Every row comes from one small tree of marks. The marks that hang from a mark follow it in brackets, in alphabetical order. Every link used is in the known rows. Which tree was each row made from?
Known rows:
muka(bezez): [  7.2  -7.9  -8.6   4.8  10.2 -12.3  -0.8   7.6 -10.2  -1.8  -5.9   7.5
  -0.7   0.4  -0.7  -5.9 -11.0  -0.9]
muka(gorul vufuz): [  5.9 -29.6  -7.9  -1.3  19.4  -8.2   1.2   8.9 -14.8   3.6   4.6   8.2
  -7.9   9.0  -8.5 -15.2  -2.2  11.8]
fedo(muka(bezez(rodar) faku gorul vufuz)): [ 11.1 -23.8 -24.3  23.8  52.6 -20.6   2.9   9.6 -25.7  -5.4  -7.4   8.5
 -12.4  23.7 -16.9 -20.7  -8.1  29.2]
vufuz(muka): [-8.1  0.4 -8.6 10.3 -1.3  1.1  1.3 -7.8 -3.9 -0.5 11.7  3.5 10.2  4.5
 -3.5  2.6 -6.8 -0.7]
bezez(muka(faku fedo gorul(pobo)) rodar): [ 16.2 -18.4 -21.8  18.0  41.9 -30.7   8.9 -11.3 -20.0  -4.2  -9.1  12.7
  -9.3  26.6  -5.4   4.7  -0.2  32.7]
pobo(gorul): [ 8.4 -5.2 13.0  2.2 11.6 -6.1 -9.0 -8.1 -6.0 -1.6  3.1  3.9 -1.1 -1.5
  1.1  6.6  4.4  6.7]
rodar(bezez(muka(faku fedo gorul(pobo)))): [ 14.6 -14.7 -16.0  25.2  29.8 -24.3  12.9  -7.5 -26.3  -6.7 -14.3  10.8
  -5.1  22.4  -8.0  -2.2  -0.1  16.3]
rodar(bezez(muka(gorul))): [  4.2   5.7  -3.0  16.1  17.3  -7.8  14.0  -2.7  -3.1  -4.1  -8.1   8.5
  -9.5  12.7 -12.1  -9.1  -7.0  18.5]
fedo(muka(bezez(rodar) faku)): [  6.1   2.6 -17.6  24.4  35.2 -13.4   1.9   1.5 -12.3  -8.2 -11.6   1.4
  -5.5  15.4  -8.8  -6.9  -6.2  18.8]
faku(muka(fedo gorul(pobo) vufuz)): [ 12.6 -32.3 -29.8   7.4  32.6 -19.9  -5.0  -4.0 -32.3  -2.8  -3.2   1.9
  -4.2  19.6  -7.7  -6.1 -10.7   0.0]
vufuz(muka(bezez gorul)): [  0.0 -18.1 -17.4  13.8  20.6  -9.5   3.9   1.4 -20.7  -4.6   0.0  16.1
   7.6   8.7  -7.7  -9.2 -20.7  11.6]
muka(bezez fedo gorul(pobo) vufuz): [ 26.4 -48.7 -32.2   7.6  34.5 -30.8  -0.3  14.8 -45.5   4.1  -5.8  17.5
  -2.4  17.0  -0.6 -11.9  -6.8   5.2]
muka(fedo gorul vufuz): [ 13.5 -40.0 -20.6  -0.4  24.7  -8.8   6.8   8.1 -29.1  -1.9   6.7   9.3
  -5.2   8.5  -5.3  -6.8  -1.1   9.6]
muka(fedo vufuz): [ 11.2 -26.7 -20.4   0.8  10.2  -9.6   3.6   6.0 -20.0   0.8  13.3   2.3
  -3.7   4.5  -1.4   0.5   3.0  -4.8]
bezez(muka(faku) rodar): [  2.6   3.3  -7.5  14.7  24.7 -21.6   6.3 -11.6   6.4  -4.4   1.0   4.1
 -13.4  15.6  -9.2   2.6  -1.7  24.2]
vufuz(muka(bezez(rodar) faku)): [  0.4 -16.8 -19.0  26.4  24.1 -22.0  -2.5  -2.8 -14.6  -6.1   5.6  10.3
   0.3  17.1  -9.3  -3.8 -10.7   7.6]
bezez(muka rodar): [  3.1  16.2  -7.0   9.2  15.4 -12.9   6.8  -7.5  12.8   0.4   4.1   3.9
 -12.8  12.4  -6.8   4.3  -4.2  21.5]
rodar(bezez(muka)): [ 2.7 16.8 -3.1 16.9  5.9 -8.5 11.6 -4.4  3.1 -2.1 -2.5  3.1 -7.8  9.5
 -8.7 -3.2 -3.3  6.8]
vufuz(muka(fedo)): [ -1.9  -8.6 -20.2  11.3   2.8   1.1   6.7  -8.3 -16.8  -4.8  13.3   4.3
  12.2   4.0  -0.3  10.3  -6.0  -2.3]
fedo(muka(bezez faku vufuz)): [  7.0 -14.8 -23.4  18.7  32.6 -17.3   2.2   4.9 -23.4  -3.5  -3.0   2.2
  -2.9  11.4 -11.2 -14.7  -8.0   9.8]
fedo(muka(faku)): [-3.1  6.9 -8.3 14.5 18.6  1.4  5.1 -8.1 -8.6 -7.2 -8.4 -5.3  2.9  6.7
 -6.0 -2.4 -0.2 12.8]
muka(faku): [ -0.9 -14.0  -0.9   6.3  10.2  -9.4  -0.8  -4.7  -7.7  -5.4  -3.1   0.0
  -1.0   3.9  -3.7  -2.0   3.0   2.8]

Write each row's tree:
[  5.8  -9.0 -17.6   8.1  20.1 -16.6  14.6 -15.3 -13.9  -9.9   0.6   5.4
  -0.9   4.9  -4.3  10.0  -6.1  14.0]
bezez(muka(faku fedo))
[ 11.1 -41.2 -32.1  23.4  34.6 -28.1   2.5  -4.2 -46.3  -6.7  -6.5  18.6
  12.9  19.3  -3.2  -2.3 -12.8   8.9]
vufuz(muka(bezez faku fedo gorul(pobo)))
[ 20.4 -47.6 -29.2   4.7  35.0 -20.9   6.1  16.1 -39.2  -3.9   0.7  16.3
  -5.9   9.0  -6.5 -13.0 -12.1   8.7]
muka(bezez fedo gorul vufuz)
[  7.5 -31.1 -27.3   4.4  32.6 -10.3   0.8  -3.2 -26.5 -10.0   2.8   1.1
  -7.2  11.8 -12.6  -6.8 -15.6   2.4]
faku(muka(fedo gorul vufuz))
[ 10.1  -1.7 -13.4  17.1  21.3  -8.1  18.6  -3.0 -15.7  -8.7  -6.6   9.5
  -7.3  12.2  -9.2  -2.0  -6.2  17.4]
rodar(bezez(muka(fedo gorul)))
[  2.1   4.9  -4.0  22.3  14.0 -16.2  10.6  -7.8  -3.0  -6.7  -4.7   3.5
  -8.7  12.7 -11.8  -4.4  -1.3   9.1]
rodar(bezez(muka(faku)))
[ 11.7 -22.8 -23.9   2.1  28.3 -15.4  16.7  -3.1 -19.8  -2.4   7.4  11.9
  -7.2   9.6  -8.7  -1.9 -10.1  21.7]
bezez(muka(fedo gorul vufuz))
[ -2.6 -19.2 -18.3  20.3  17.0 -18.2   0.5  -4.8 -19.8  -6.7   3.5   9.9
   8.2   8.5  -8.0  -4.0 -14.7   0.9]
vufuz(muka(bezez faku))
[ -2.1 -21.6 -21.7  17.0  12.3  -7.9   6.2 -12.5 -23.6 -10.0  10.7   4.9
  11.6   7.7  -3.5   8.7  -3.5   0.1]
vufuz(muka(faku fedo))
[  4.3 -26.3 -13.6   6.8  33.8 -24.0  10.7  -6.4 -13.3  -2.3   2.9  11.3
 -10.6  13.5 -14.6 -11.7  -9.2  25.9]
bezez(muka(faku gorul vufuz))
[ 19.1 -38.8 -20.3   6.7  29.5 -30.4  -6.4  15.6 -31.4   9.2  -7.6  16.2
  -5.1  17.9  -4.5 -19.9  -7.8   6.8]
muka(bezez gorul(pobo) vufuz)
[ 19.3 -61.3 -30.3  10.8  45.3 -30.1   5.5  11.5 -47.2  -9.3  -2.4  16.7
  -6.6  12.9  -9.8 -14.1 -10.0  11.2]
muka(bezez faku fedo gorul vufuz)
[  8.1  -7.9 -17.3  10.5  26.4  -6.3   0.2   3.0 -20.1   8.0  -6.9   2.8
   0.8  18.7  -5.6 -13.9   0.6  18.1]
fedo(muka(gorul(pobo) vufuz))
[ 19.0 -39.1 -37.8  11.9  42.0 -30.8  -5.8   2.7 -41.9  -4.8  -8.1   8.5
  -4.4  19.8  -8.7 -11.2 -20.5  -1.3]
faku(muka(bezez fedo gorul(pobo) vufuz))
[  4.0 -16.0 -20.2   4.5  28.1  -2.8   2.9  -9.3 -21.5 -15.6  -7.8  -0.2
  -1.9   7.1  -8.1   0.4 -17.3   5.1]
faku(muka(fedo gorul))
[ 18.4 -16.7 -22.3  19.7  25.7 -23.5  11.8   1.6 -25.1   3.1  -2.2  11.3
  -9.1  23.5  -9.1  -7.8  -0.4  12.3]
rodar(bezez(muka(fedo gorul(pobo) vufuz)))
[ 13.3  -8.2 -25.3   9.7  24.7 -21.4  10.7  -2.5  -5.2   1.2  16.4   6.1
 -15.9  16.5  -7.6   5.0  -1.7  17.8]
bezez(muka(fedo vufuz) rodar)
[  5.9   3.0  -9.7  17.0   9.6 -15.5   9.3   0.8  -1.4   2.8   7.0   3.7
 -13.0  13.4 -12.9  -9.7  -1.7   4.5]
rodar(bezez(muka(vufuz)))
[ 10.5   0.5 -23.9  19.0  30.6 -12.7   0.2  11.3 -11.0   1.9   1.5   1.8
 -10.3  16.0 -10.0 -13.0  -7.0  13.7]
fedo(muka(bezez(rodar) vufuz))
[ 13.8 -15.6 -19.7  17.1  25.6 -15.5  17.0   2.3 -20.3  -3.7   3.1  10.6
 -12.2  16.4 -13.1  -8.7  -4.4  14.8]
rodar(bezez(muka(fedo gorul vufuz)))
[  0.8 -21.9 -16.3   3.8  28.2 -10.2  -4.4  -2.5 -14.2  -5.6   1.0  -0.3
  -9.9  12.3 -15.7 -14.7 -16.6   4.2]
faku(muka(gorul vufuz))
